Every row comes from one small tree of marks. The marks that hang from a mark follow it in brackets, in the order of their numbers. Every link used is in the known rows. Which tree was each row made from?
Known rows:
J_435[J_38[J_241]]: [ 2.01  1.05 -1.16  0.34  0.91 -1.67  1.08  4.12 -2.06 -1.47 -1.29  5.45
 -0.01  4.22 -1.33 -2.61 -0.30  0.57  1.34 -3.18]
J_160[J_388]: [ 0.08 -0.17 -1.89  2.41 -2.55  0.64  1.68  0.95  2.60  0.90 -3.21 -2.70
  3.18 -1.91  1.25 -3.03 -1.32  1.30  0.78 -1.20]
J_198[J_160[J_388[J_553]]]: [ 2.31 -0.06  1.64 -0.23 -3.15 -0.70  1.38  0.23 -0.01 -0.97 -0.67 -1.79
  2.05 -0.66  0.56 -0.26  1.26  0.27  2.90 -0.62]
J_198[J_160[J_388 J_435[J_38] J_640]]: [-0.23  1.34 -2.33 -0.91 -1.65 -0.99  0.17 -0.89 -4.87  1.80  2.82 -0.45
  0.35 -0.05  3.68  2.73  1.59 -1.15  1.59 -0.66]
J_322[J_160[J_388]]: [-0.36  0.44 -0.01  1.22  1.90 -0.11 -0.53  1.75  3.67  0.10 -3.93 -2.38
  3.24 -4.73  0.89 -3.32  0.32  0.36  0.50  1.53]
J_198[J_160[J_435]]: [ 0.54  1.64  0.51 -0.74 -2.93 -1.70  2.59 -0.30 -0.71  0.52  1.91  1.51
  1.36 -1.70  0.99 -0.33  3.93 -2.42  1.36 -0.42]
J_640[J_160[J_435[J_38]]]: [-2.21  1.88 -3.32 -0.80 -1.55  0.59 -1.91  2.08 -3.36  1.85  3.71  3.15
 -0.88  3.48 -0.59 -0.77  2.89 -2.63 -0.01  0.18]
J_160[J_435 J_640]: [-0.41  1.70  3.59 -1.41 -2.28 -0.09  1.00  0.60 -2.20  2.39  0.88  0.44
  0.70  0.31  0.29 -0.07 -0.09 -0.64 -1.85 -2.98]
J_372[J_322[J_160[J_435 J_640]]]: [ 1.29 -0.66  2.47 -0.76  1.00 -0.60 -0.75 -1.73  1.07 -0.14 -0.49  2.35
  0.38 -3.16 -0.33  1.99  0.08 -0.48 -0.35 -1.97]
J_322[J_160[J_435[J_38] J_640] J_372]: [ 0.06  0.03  2.95 -0.38  4.25 -1.17  0.25  0.68 -5.40 -1.16  2.99  2.19
 -2.41  0.57 -3.07  0.78  0.93 -2.20 -1.84  0.29]
J_198[J_160[J_435 J_640]]: [-0.77  1.72  3.45 -2.95 -2.78 -2.15  1.09  0.45 -3.54  2.32  2.13  0.51
  1.28 -1.85  1.42  1.49  3.30 -2.50  0.53 -2.00]
J_640[J_160[J_388[J_553] J_435]]: [-2.18  0.38 -0.56 -1.94 -3.52  2.37 -1.22 -1.53  1.13  0.40  2.42 -1.88
 -2.39  4.19 -0.53  1.03 -0.39  0.80 -0.44  2.20]
J_640[J_160[J_435]]: [-2.55  1.56 -0.90 -1.78 -3.50  0.32 -0.98  1.11 -0.25  2.15  2.61  1.07
 -0.03  1.59 -0.63 -0.54  3.17 -1.93 -0.49  0.50]
J_322[J_160]: [ 0.66  1.52  2.24  0.18  2.48 -1.05 -0.39  3.41  1.91 -0.64 -2.58  0.91
  3.37 -4.22 -0.71 -4.60  1.97 -0.96  0.05 -0.10]
J_640[J_160[J_388]]: [-2.96 -0.59 -2.30 -0.47 -3.09  0.77 -1.34  2.11  1.32  2.16 -0.95 -2.87
  2.22  0.08  0.34 -1.54  1.45 -0.39  1.19  0.18]
J_241[J_38]: [-1.09 -0.42  1.70  1.93 -1.14 -0.71  2.73  6.38 -2.15  0.30 -4.38  2.64
  3.26 -0.12  0.07 -1.78 -0.89 -1.42  2.18 -5.22]
J_322[J_160[J_388[J_553] J_435]]: [ 1.02  0.89  1.81 -0.26  2.01  1.52  0.08 -2.03  3.31 -2.03  0.00 -1.68
 -1.31 -0.63  0.30 -1.02 -1.61  1.56 -1.40  3.70]
J_372[J_322[J_160[J_388 J_640]]]: [ 0.69 -2.44  0.31  0.91  0.89 -0.70 -1.70 -1.03  2.69  0.79 -3.47 -1.12
  2.49 -4.34  0.55  0.95 -1.43  1.14  1.04 -1.78]

Which tree is each row?
[ 3.30 -1.30  0.41  1.19  1.34  0.80 -0.58 -2.25  4.48 -2.53 -3.45 -0.32
  1.11 -2.42 -0.81 -0.30 -1.94  1.78  1.79 -0.31]
J_372[J_322[J_160[J_388[J_553]]]]
[-1.55  0.02  0.77 -0.55 -2.64  1.33  1.55 -1.44  0.05  2.20  0.68 -3.01
  0.72 -0.36  2.19  1.25 -2.48  1.42 -1.61 -1.47]
J_160[J_388 J_435 J_640]
[-0.80 -1.71 -0.62  2.43  2.47  0.34  2.97 -2.68  2.83 -2.30  0.48 -1.97
 -1.80 -1.16 -0.72 -1.04  0.07  0.77 -2.02  4.70]
J_322[J_160[J_388 J_435] J_372]
[ 2.34  2.19 -0.84  0.19  3.34  1.00 -1.40 -1.26 -0.28 -1.82  0.59  0.35
 -2.24  1.30  0.00 -1.08 -1.75  0.56 -0.37  3.42]
J_322[J_160[J_388[J_553] J_435[J_38]]]
[ 1.52  1.26  1.30 -1.12 -0.79  2.01 -0.66 -1.57 -4.76  0.00  1.88 -0.92
 -2.52  4.38  0.38  2.00 -3.32  1.26 -1.15 -0.49]
J_160[J_388[J_553] J_435[J_38] J_640]
[-0.18  0.02 -1.71 -0.88  0.65 -0.22  0.45 -0.79 -1.81  0.92  0.88  1.31
 -2.75  4.56  1.95  2.53 -2.44  2.01 -1.57 -1.05]
J_160[J_388 J_435[J_38[J_241]] J_640]
[ 1.35 -0.69  5.00 -1.36 -2.33  1.29  0.00  0.59 -1.17  0.84 -2.04 -3.40
  1.35  0.99 -0.83  0.46 -3.07  2.73 -0.22 -3.06]
J_160[J_388[J_553] J_640]
[-0.71  1.10 -3.41 -0.97 -1.69  2.08 -2.12 -0.82 -2.27  0.15  3.54 -0.10
 -3.36  5.95 -0.42  1.06 -0.28 -0.03  0.43  2.04]
J_640[J_160[J_388[J_553] J_435[J_38]]]
[ 2.29 -2.36  3.09 -0.59  1.40  0.51 -1.70 -1.23  2.01 -0.62 -3.25 -1.40
  1.46 -2.24 -0.98  1.83 -2.18  1.53  1.34 -1.55]
J_372[J_322[J_160[J_388[J_553] J_640]]]
[-0.23 -1.47  5.70 -0.90  3.58 -1.52  0.91  3.17 -2.00 -0.85 -0.90  0.16
  1.33 -2.67 -4.25 -1.16  1.32 -1.06 -1.24 -1.86]
J_322[J_160[J_640] J_372]
[-0.96 -0.76  5.45 -1.25  3.03 -0.89  1.87 -0.05 -1.66 -0.72  1.69  0.41
 -1.68 -1.08 -3.09  0.50  1.00 -1.29 -2.89  0.46]
J_322[J_160[J_435 J_640] J_372]
[ 1.70  0.10 -0.62  1.78  1.07 -0.52  0.12 -2.41  3.25 -1.19 -1.09  2.40
 -0.05 -3.07  0.33 -0.54  0.35 -0.06  0.37  0.24]
J_372[J_322[J_160[J_435]]]
[ 0.13 -1.06 -3.52  2.72  3.87 -0.03  1.62 -1.41 -0.68 -2.86  2.09 -0.39
 -2.93  0.31 -0.94 -0.78 -0.24  0.71 -1.47  4.49]
J_322[J_160[J_388 J_435[J_38]] J_372]
[ 0.23 -1.72  0.05  0.40  0.32  0.44 -0.78 -3.52  3.19 -0.22 -1.40 -0.55
  0.08 -3.13  1.43  2.46 -1.88  1.31 -0.27 -0.08]
J_372[J_322[J_160[J_388 J_435 J_640]]]
[-0.87 -2.49  3.43  0.52  3.51 -0.42  1.45  1.43  0.80 -0.43 -1.86 -3.19
  1.29 -2.36 -1.89 -0.34  0.06  1.02 -1.53  0.15]
J_322[J_160[J_388 J_640] J_372]
[-2.97 -0.20 -5.62 -0.77 -1.05 -0.30 -1.21  0.00  0.53  1.25  2.55  1.88
 -2.81  5.86  1.27  1.25  0.28  0.53 -0.49  2.09]
J_640[J_160[J_388 J_435[J_38[J_241]]]]
[ 1.71 -1.99 -2.10  2.56  0.57 -0.56 -0.32 -1.15  5.32 -1.13 -3.82 -0.59
  2.24 -4.71  0.69 -0.78 -0.50  1.35  1.70  0.06]
J_372[J_322[J_160[J_388]]]
[-2.32  0.56 -6.00  0.63 -2.51  1.31 -2.06  0.54 -1.38  1.58  3.00 -0.17
 -1.48  3.32  1.28  0.22  0.84 -0.98  0.64  1.62]
J_640[J_160[J_388 J_435[J_38]]]
[-2.12  1.27 -1.97 -2.07 -0.35 -1.01 -1.85  1.68 -1.76  0.82  3.36  5.16
 -2.78  5.48 -1.04  0.83  1.73 -1.50  0.06  0.21]
J_640[J_160[J_435[J_38[J_241]]]]
[ 1.46 -0.48 -5.87  3.25  1.64  0.28 -0.75 -2.96  1.93 -1.53 -0.37  1.05
 -0.81 -1.13  1.77  0.41 -0.61  0.56  1.06  1.57]
J_372[J_322[J_160[J_388 J_435[J_38]]]]
